Each row was made from one small tree. Brackets hold a mark, then the marks that hang from it, in the order of their numbers. Every link used is in the known rows. Write each row's tree.
Known rows
{K973 {K715 K163 K556 K612}}: [ 26.8  37.3   6.1 -40.6  48.9 -12.3 -35.6  41.2  20.7 -22.8 -21.8 -24.2
  39.0 -28.0 -35.7 -19.5  -0.5 -36.5  -4.9  -6.4  13.0]
{K94 {K323 K453} {K973 K715}}: [ 51.0  45.2 -12.7  17.9   4.0 -54.4  17.8   5.4  16.3 -27.4  -5.1 -21.4
  25.7 -31.9  27.1  42.7 -16.0 -29.9 -33.1  30.5 -42.5]
{K94 {K973 {K715 K163}}}: [ 31.4  37.8  -7.5   0.8  11.4 -27.4   0.8  17.1  16.0 -14.7  13.5  -7.8
  55.0 -21.3  -0.4 -14.2  -0.2 -43.7 -32.9   4.5   9.6]
{K94 {K323 K453}}: [ 20.3  17.9  -0.3  17.1   4.2 -40.5  16.7  13.2  10.4  -2.3 -20.9 -17.2
 -22.0 -16.8  18.3  29.7 -19.7   6.6 -16.1  25.9 -43.7]
{K973 {K94 {K323 K453}} {K715 {K163 K664}}}: [  0.7  34.9  -7.5  38.8  39.0 -35.2  23.9  38.3  15.5  -8.1  -6.0  -9.4
 -25.1 -18.8   2.4   4.2 -17.9   7.1 -51.4  23.9  -2.2]
{K163 {K664 K993}}: [ -4.0 -13.7  -4.5   6.7   9.9   5.2  36.0  29.1   0.3  35.2  33.5   9.0
 -27.2  12.4 -15.8   4.9  -6.8 -26.8  -7.1  -3.0 -15.5]
{K94 {K323 K453} K973}: [ 39.1  26.1 -10.2   9.9  -9.5 -51.0  24.5  17.5  13.8  -1.1   0.2 -18.0
  17.7 -27.1  38.7  38.2 -20.1 -11.9 -20.7  22.0 -37.7]
{K715 {K163 {K664 {K993 {K203 K362}}}} K556 K612}: [  0.9 -18.7  11.4 -70.2  50.9   5.3  16.6  63.2  35.9  54.2  26.8 -19.5
  10.3  -4.5 -30.0 -30.0   5.2 -31.8  31.9 -17.7  16.5]
{K973 {K94 {K323 K453}} {K715 K163 K556 K612}}: [ 36.7  44.8   0.0 -16.3  64.0 -31.2 -17.1  44.1  31.0 -28.2 -47.7 -35.5
  17.7 -43.1   8.3  -2.0 -24.2  -6.0 -28.7  22.4  -6.3]
{K973 {K715 K556}}: [ 16.9  15.1   1.9 -22.3  33.4   1.6 -12.1   9.7 -11.7 -16.9  -6.1 -21.2
   3.0 -22.3 -18.5   3.3  -2.1 -31.9 -18.7   8.6   5.6]
{K362 K203}: [  0.3   2.4  14.4  11.9  -1.3 -18.2  26.7  -0.5  -8.5  -3.4  -0.6   7.9
  17.8  -5.6 -16.8  -9.4 -12.3 -13.1  -9.0 -14.5 -10.4]
{K664 {K993 {K203 K362}}}: [  6.9 -27.0   7.6 -29.3  15.2  15.0  33.7 -10.9  26.1  41.7  10.8  -5.2
   7.9  14.4   7.0 -16.5   3.1  -9.0  24.9   6.0 -11.5]
{K163 K664}: [-19.4  -6.2  -4.8   9.6   2.7   1.3  11.9  21.2  -6.5  12.3  28.5   5.6
 -24.3   7.6 -13.8  13.2   3.9  -2.6   0.2 -10.8  10.8]
{K612 {K715 K556}}: [  9.8  21.0   5.7 -27.1  34.7  23.6   2.2  31.4  -8.4  -4.8   3.0 -12.6
  -3.1 -33.3 -15.6  -1.4  -1.2  -8.2   3.7  12.6   0.1]
{K163 {K664 {K993 K203}}}: [ -9.4 -29.2  -6.4 -12.0   2.9   2.1  42.1  23.5  20.1  36.7  42.7   9.0
 -40.5  24.1 -23.3  14.0   2.5 -28.3   2.0  -1.2  -7.7]
{K94 K323 K973}: [ 47.2  13.0   0.2   1.9  -4.0 -34.5  17.1  22.0  -4.7   2.7  10.6 -13.2
  21.8 -30.8  30.3   7.6   4.1 -10.1 -11.5  18.1 -15.4]
{K94 {K323 K453} {K973 {K715 K612}}}: [ 58.5  48.7 -14.6   3.0   6.6 -54.9  -6.0  14.2  34.6 -43.1 -14.6 -22.7
  50.7 -31.6  22.2  49.7  -9.8 -28.8  -8.2  16.0 -43.2]
{K664 K993}: [ 17.3  -8.7   1.5  -0.9   8.9   5.3  23.7   9.8   6.6  23.0   6.6   0.9
  -4.7   7.5   2.6  -3.7 -11.7 -24.8  -5.4   8.1 -27.3]
{K612 {K715 {K163 {K664 {K993 {K203 K362}}}} K556}}: [ -4.9   4.7  11.6 -49.1  61.5  27.1  51.1  66.3  19.9  55.7  42.6 -13.7
 -10.1 -20.3 -34.8 -34.0   2.8 -24.8  15.3   8.7   6.7]
{K94 {K323 K453} {K973 {K715 K163 K556}}}: [ 55.1  54.9  -1.5 -15.3  38.2 -64.4  11.4  51.9  12.8  -7.0  -6.2 -40.4
  30.8 -55.4   9.7  13.3 -25.2 -49.0 -48.8  32.1 -23.8]

Which tree is each row?
[ 70.0  42.8  -5.8  -7.1  12.0 -41.1 -11.0  18.7  18.0 -40.4  -6.3 -18.6
  56.5 -36.0  11.2  19.4  13.5 -27.5   3.0  10.5 -23.4]	{K94 K323 {K973 {K715 K612}}}
[ -2.9  17.4  -5.9 -23.0  59.7  10.4 -20.5  51.0  12.4 -16.5   5.5 -11.9
  13.8 -20.4 -25.2 -20.3   0.0 -13.7 -16.4 -12.8  49.4]	{K973 K94 {K715 {K163 K664} K556 K612}}
[  6.8   3.0  -1.4  -7.0  62.0  15.7  26.8  52.1  -1.5  25.6  21.2  -9.0
 -13.8 -14.8 -20.0 -32.4 -16.3 -40.3 -47.4   8.7  23.0]	{K973 K94 {K715 {K163 {K664 K993}} K556}}
[-11.7  29.0   4.8 -20.1  47.5  10.7  15.0  76.6  -5.5  17.9  28.3  -9.4
 -16.6 -32.9 -42.4 -18.7  -0.9 -16.8  -5.5   0.6  18.0]	{K612 {K715 {K163 K664} K556}}
[-17.4  34.2  -0.4   9.3  28.0   5.7  20.8  57.0   7.6   9.7  30.0  10.4
 -12.4 -17.0 -39.2 -17.0   5.4  -1.0  -3.9   1.2   8.5]	{K612 {K715 {K163 K664}}}
[  9.4  34.7  10.0 -28.4  45.6   9.9   4.4  54.2   2.5   5.2  -1.7 -14.1
   8.3 -39.3 -24.5 -30.6  -4.1 -11.2  -8.4  10.9   5.9]	{K612 {K715 K163 K556}}
[ 66.3  45.2 -10.2 -28.5  26.1 -50.9 -11.5  32.1  24.0 -37.3 -16.4 -40.0
  46.7 -48.7  18.1  48.7 -17.5 -44.2 -12.8  18.2 -33.3]	{K94 {K323 K453} {K973 {K715 K556 K612}}}
[ 30.1  22.4  -2.7   5.1  47.7 -15.3   3.7  14.2   0.1 -24.5 -31.9 -31.4
 -17.6 -38.7  23.7  21.5 -25.7   1.1 -45.0  35.5 -14.0]	{K973 {K94 {K323 K453}} {K715 K556}}
[-15.7 -29.4   1.8 -21.1  15.9  16.1  45.4   9.6  18.0  54.1  43.1   1.5
 -16.7  20.0  -8.4  -3.6   6.5 -10.2  23.5  -5.0  -0.1]	{K163 {K664 {K993 {K203 K362}}}}
[ 38.3  40.6   4.4   6.2  49.3 -22.4 -17.1  30.4  23.7 -33.5 -40.4 -12.3
  27.4 -28.1  -0.3 -30.0   7.9  12.4 -14.6  16.8   3.5]	{K973 {K94 K323} {K715 K163 K612}}
[  7.6 -11.2   2.3 -64.0  38.0 -10.9  12.3  77.1  39.4  38.2  28.6 -12.0
 -12.4   1.0 -45.3 -11.5   2.3 -48.6  10.7 -14.3   6.7]	{K715 {K163 {K664 {K993 K203}}} K556 K612}
[ 36.8  49.8  -6.4  -6.6  39.2 -62.8  21.2  72.5   8.6   4.3  21.0 -33.3
   5.6 -49.5  -3.3  23.8 -21.8 -55.1 -51.3  18.6 -10.0]	{K94 {K323 K453} {K973 {K715 {K163 K664} K556}}}
[ 45.5  25.1  -8.9 -45.5  21.0 -10.0 -28.0  21.8  13.0 -34.5   4.0 -24.2
  67.9 -33.0   0.8  20.1   1.2 -51.5   0.7  -8.1  10.4]	{K94 {K973 {K715 K556 K612}}}
[ 72.5  37.0   0.0 -38.5  32.2 -35.4 -17.9  38.9   5.8 -30.2  -7.1 -35.8
  50.4 -51.9   6.3  16.5   7.1 -41.6  -5.4  12.0 -13.7]	{K94 K323 {K973 {K715 K556 K612}}}
[ 59.6  35.9  -3.0   8.7   8.8 -37.4  10.7  10.2  -2.7 -22.8   4.7 -17.3
  29.7 -36.2  14.3  11.8   8.3 -24.5 -25.2  24.8 -20.9]	{K94 K323 {K973 K715}}
[ 12.1   4.1   5.0 -45.2  43.5  -8.3   7.2  82.5  18.5  34.9  22.1 -11.4
  -0.8 -11.2 -35.1 -20.7 -11.2 -49.1   4.6 -15.7   0.6]	{K715 {K163 {K664 K993}} K556 K612}
[ 50.2  45.8  -0.5 -33.1  48.0 -50.2  -6.3  85.1   7.7  -8.0  16.9 -30.4
  34.6 -53.1 -20.3  -0.4   6.9 -51.8 -13.6   1.4   7.5]	{K94 K323 {K973 {K715 {K163 K664} K556 K612}}}
[ 11.7   8.1  -4.5  28.5  14.8 -18.6  19.1   4.1  12.6  -7.6 -25.3 -10.5
 -20.2 -15.9  41.9  18.8 -24.5  32.8 -25.0  28.1 -17.6]	{K973 {K94 {K323 K453}}}
[ 49.3  49.4  -6.1  -1.6  25.4 -54.6  -0.8  64.8  20.8 -13.7  18.6 -13.7
  40.4 -35.2 -17.4   0.1  15.9 -37.4 -10.9   1.3  -1.4]	{K94 K323 {K973 {K715 {K163 K664} K612}}}
[ 32.4  48.1  -5.0  17.3  44.1 -36.1  -9.1  23.9  43.5 -37.8 -48.0 -16.2
  21.1 -24.7  12.5   1.1 -15.3  10.6 -23.8  22.3 -16.4]	{K973 {K94 {K323 K453}} {K715 K163 K612}}
[ 45.1  21.6   4.4 -20.8  55.2  -2.7 -23.2  23.5   0.5 -36.6 -35.0 -28.1
  13.6 -41.8   6.3  -1.6   3.5   3.0  -7.8  19.1   4.7]	{K973 {K94 K323} {K715 K556 K612}}
[ 17.5  21.8   0.2 -29.2  58.1  10.7 -31.4  29.3  18.5 -28.0 -25.9 -18.9
  37.7 -29.5 -13.1 -30.7  -3.8 -12.1 -13.4  -1.3  36.9]	{K973 K94 {K715 K163 K556 K612}}
